Every row comes from one small tree of marks. Brackets hold a mark, then the marks that hang from it, in the order of their numbers. Every link used is in the known rows. Which tree was each row made from?
Known rows:
[j64 j317 j449]: [  8.1   7.4  -6.5   9.0   7.9   1.7  12.9  -8.6  12.4 -10.3  -6.2   8.7
  16.9  -4.5   5.9 -14.5   4.7  -7.1  16.4]
[j317 [j520 j650]]: [  7.9  17.6   9.9  23.5  18.8 -14.4   0.6  17.7 -22.3   9.1  -4.5  -3.3
 -31.7   9.4   6.4  21.3  19.9  40.8   8.6]
[j64 [j317 j520] j449]: [ 18.1   8.3 -19.6  13.3  -9.1   9.8  15.3 -11.0  -3.1   1.5   9.3   8.8
  -4.6   7.9  -3.2   0.2   2.5  10.2   1.0]
[j520 [j650 [j449 j64 j317]]]: [ 48.9 -12.8  28.3   4.0  -2.8  11.9  -2.2  -2.2  31.3  -7.3  15.0 -13.0
   3.4   3.0   0.2   5.1  12.0  53.0  24.5]
[j317 [j520 [j650 j449]]]: [ 18.4   4.6  36.0  22.0   0.1  -2.8   0.3   8.9 -14.0   0.5   5.0  -5.6
 -19.3  19.7   5.3  24.5  22.7  59.8   5.8]
[j526 j697]: [-30.8   7.8  16.3  16.6  29.0 -15.1 -16.3   7.0  -3.5 -21.4 -28.8 -26.6
  -2.0 -14.1  12.7  13.5  27.3   9.8  26.2]
[j697 [j449 j64]]: [  8.5  14.8   6.0  19.5 -24.1  13.5 -11.2 -13.2  23.2   4.5  17.2   3.3
 -16.4  39.2   7.6 -16.3  19.3  -4.4  18.6]
[j64 j317]: [ -7.0  12.7   4.1  -2.8  30.5 -11.9  -2.5  -0.6   7.9 -19.2  -4.7  -4.7
  -0.6  -8.3   8.2  -4.3  10.9  -8.8  25.4]
[j520 j526 [j650 [j449 j64]]]: [ 27.4   5.3  19.2   5.1   8.2 -16.2 -10.9  19.6  34.1  -9.4  10.4   6.2
   0.5  -6.1   6.4   4.4   2.7  21.2  22.5]
[j697 j449]: [-13.2  14.0  17.9  21.8  -8.9   8.2  -2.8   2.3   1.5  -0.4  -2.7   3.1
 -16.7  30.0  15.3  -6.7  18.2   1.3  20.4]
[j520 [j526 [j449 j317]] j650]: [  7.0 -10.7 -25.8 -10.7  26.3 -24.0   0.1  29.0   0.4   6.8 -17.1   2.1
  21.7 -45.9   4.7  27.8  -7.8  35.6  23.1]
[j650 j449]: [ -5.1  13.0  32.6  13.0   1.2  -8.1   1.5  -2.7   9.4 -13.2 -10.2 -10.7
  -8.5  13.8   9.2   5.6  19.3  23.5  30.7]
[j64 [j449 j317 [j526 j697]]]: [ -8.3 -19.7 -17.6  22.6  16.0  24.8  11.3   5.1  13.2   1.7 -26.5 -24.1
  14.4 -13.3   5.9   8.8   9.3  18.0   8.6]
[j449 [j64 j317]]: [ 17.2  11.9  -6.2  -4.5  13.8  -7.4  -6.4 -16.7  29.8 -14.9  17.2  -4.0
   1.8  -0.1   2.2 -13.1  12.6 -17.9  24.4]
[j64 [j317 j520]]: [  3.5  14.2  -7.5   4.3  12.7  -3.7   1.7  -2.4  -6.4  -6.9  12.6  -5.8
 -18.3   2.1   0.0  12.5   8.8   6.4  11.5]
[j64 [j449 [j317 [j520 j650]]]]: [ 43.3  -4.2 -11.4  24.3  -9.3  15.5  20.6  11.0  -9.8  17.2  -0.7   1.3
 -14.5   0.8  -0.5  14.4   4.6  61.1   1.9]
[j520 j526 [j650 j449]]: [  6.4   5.7  31.3   7.3  24.6 -21.1  -2.7  33.8  14.0 -14.3 -11.7   3.1
  -1.6 -14.6  16.7  13.4   2.4  31.0  24.7]
[j526 [j449 [j317 j520]]]: [  5.8  -3.9 -32.9   1.5 -10.8  -1.9   8.3  -8.9 -22.1  21.9   0.2 -12.9
  -6.7  -5.5  -8.4  37.0   6.5  46.7  13.5]
[j526 [j449 [j64 j317]] j697]: [ -3.9 -15.3 -16.0  -9.6  15.0 -11.9 -28.1 -32.0   8.9 -20.4   3.8 -17.1
  53.3 -27.8  -6.9  12.0  24.3  -6.0   6.5]
[j520 [j526 [j449 [j64 j317]]] j650]: [ 20.3  -5.7 -29.0 -16.8  28.6 -29.3 -15.3   4.5  22.6  -2.1  13.6  16.3
  41.9 -38.0  -2.7   8.4  -3.5  -4.4   9.6]
[j526 j449 j697]: [-37.1  -6.0  -2.2   7.0  20.7 -25.2 -19.3  -9.3 -17.8  -7.1 -31.4 -23.3
  30.2 -21.3   7.0  29.2  30.1  15.0  15.9]

Write each row's tree:
[-25.3 -12.0  -7.0  17.5  35.1  13.2  -3.7  13.4   7.3  -9.8 -24.6 -38.3
  -2.5 -17.4  10.0  17.9  13.8  18.0  18.1]  [j449 j317 [j526 j697]]
[ 14.2  -7.0 -35.5   0.3  -2.4   5.7 -13.4  17.0  19.0 -14.0  10.0 -31.4
 -22.9 -32.1  -7.1  30.4  -8.4  21.9  15.3]  [j449 j64 [j317 [j520 [j526 j697]]]]
[ -8.5  -5.9  -7.8  18.2  -2.7  37.0  10.3   8.7  14.8  13.5   2.1  -7.3
 -15.9  26.6  12.5  -3.2   5.2  10.8  15.1]  [j697 [j449 j317 j526]]
[ -8.2 -16.6  33.5  32.9  22.1  10.2 -11.5  14.9 -11.2  -4.3  -7.9 -24.0
  -3.0   9.3   7.4  41.4  28.5  54.9 -11.0]  [j317 [j520 [j650 [j449 [j526 j697]]]]]
[  4.9  17.2  -8.5  13.9  26.1 -25.4   1.1  44.0  -9.4   5.9  -5.6   3.4
 -34.0 -12.7  10.2  26.5  -4.3  28.1  13.7]  [j317 [j520 j526 j650]]
[  5.2   6.8  10.0  18.6  -0.4   7.0   0.6 -12.9  38.0   8.4   8.6  -9.2
  -9.1  34.0   5.8  -3.9  16.0   4.5  21.5]  [j650 [j449 j64 j526]]
[-19.6   1.9  -7.9  25.4  28.2  -1.3 -16.9  -1.7  23.4  -0.7 -11.3 -28.3
  -2.5   5.9   8.6   4.5  23.1  -9.2  13.8]  [j449 j64 [j526 j697]]
[ 18.0   3.8   1.7   2.2 -14.3  20.3 -12.3 -21.0  30.3 -14.9  32.4   8.5
   4.7  22.7   4.6 -20.0  12.0 -20.6  10.7]  [j697 [j449 [j64 j317]]]
[31.5 -1.2 -2.3 17.8  6.9  2.6 10.5  1.1 -9.5  2.5  7.9 15.9  5.4 -0.8
  0.7  6.5  8.9 30.6 -7.8]  [j64 [j317 [j520 j650]] j449]
[  1.9 -10.4  10.7   9.8   8.7  21.1  15.1   3.4  21.3   0.1  -5.1 -20.0
  -8.1  10.5   7.8  11.0   6.7  29.7  24.7]  [j650 [j449 j317 j526]]
[ -7.5  -4.9 -25.2   2.4  12.8   1.2  -6.4  33.7  -2.2 -18.2  -8.7 -32.8
 -23.4 -41.6   0.8  39.0  -6.8  30.4  17.5]  [j449 [j317 [j520 [j526 j697]]]]
[  2.0  -6.9 -19.3  22.1 -19.9  41.8  10.8   7.9  -2.0  24.5  15.6  -8.2
 -37.3  36.5   3.1  14.5   3.2  27.3   0.5]  [j697 [j449 [j317 j520] j526]]
[ 11.9 -11.4   0.6  11.4 -20.4  30.9 -26.7 -21.1   8.8 -24.0  35.7 -15.2
   5.9  14.5  -5.4  10.5  19.7   2.2 -10.4]  [j526 [j697 [j449 [j64 [j317 j520]]]]]
[ 17.0 -12.1  19.7  13.5  22.5  14.3   3.9   6.6   0.8  -1.2  21.0  -1.5
   3.1  15.8   3.5  21.6  12.1  36.3 -11.5]  [j64 [j317 [j520 [j650 [j449 j526]]]]]
[-10.3  -2.3 -41.9   0.7  -3.4 -21.3 -24.1  -0.1   1.3   4.7   1.3 -15.6
   8.1 -25.4  -7.9  41.3   4.3  11.0   4.2]  [j317 [j520 [j526 [j449 j64] j697]]]
[ 37.9 -17.6  12.8  14.3   8.6  21.2   4.7  -0.9  37.4   7.4  13.9 -12.1
   1.8  14.6   3.4   4.6  10.6  41.9  12.6]  [j520 [j650 [j449 j64 j317 j526]]]
[ -2.4  -7.4 -22.6  13.8  21.4  13.9 -17.0 -11.4  15.3  -9.5  18.1 -24.4
  -1.4   4.0  -3.7  15.8  15.4  -5.5  -9.0]  [j449 [j64 [j317 j520]] [j526 j697]]
[ 21.1  16.5 -38.0  -8.8   2.4  -7.1  -7.3   9.3  24.9  -8.7  29.9   2.8
 -22.1  -9.5  -5.0   6.7 -14.0 -14.1  12.7]  [j449 [j64 [j317 [j520 j526]]]]
[-22.2 -20.0 -30.6 -14.5  21.8 -16.2 -11.7  16.7   0.9 -14.3 -26.6 -25.1
  29.8 -60.2   0.8  37.0  -3.2  21.0  22.2]  [j520 [j526 [j449 j317] j697]]
[  7.7 -13.9  -7.7   6.6  29.7  -2.3 -14.1  43.5  -6.9 -15.4  -8.5 -24.6
 -13.4 -46.9   2.7  43.6  -3.1  49.6   5.8]  [j449 [j317 [j520 [j526 j697] j650]]]
[ 13.7   8.1  18.5  12.1   7.8 -13.5  -1.3  32.0  -1.3  -3.5   2.2   1.0
 -19.9  -3.2   8.5  31.0  -3.1  44.8  10.0]  [j317 [j520 j526 [j650 j449]]]
[-18.4  -1.5 -17.5  -6.0  28.7  -8.1 -19.4  21.9   0.3 -33.3   0.4 -20.9
  -3.2 -40.1   3.8  30.8  -3.4  -0.7   3.2]  [j64 [j317 [j520 [j526 j697]]]]
[-11.8 -16.7  15.2  12.8  -5.3  27.2 -14.0   3.9   2.8 -25.1  -7.7 -28.8
   4.8  -6.5   9.2  10.7  20.8  24.9  14.6]  [j526 [j697 [j449 j317]]]
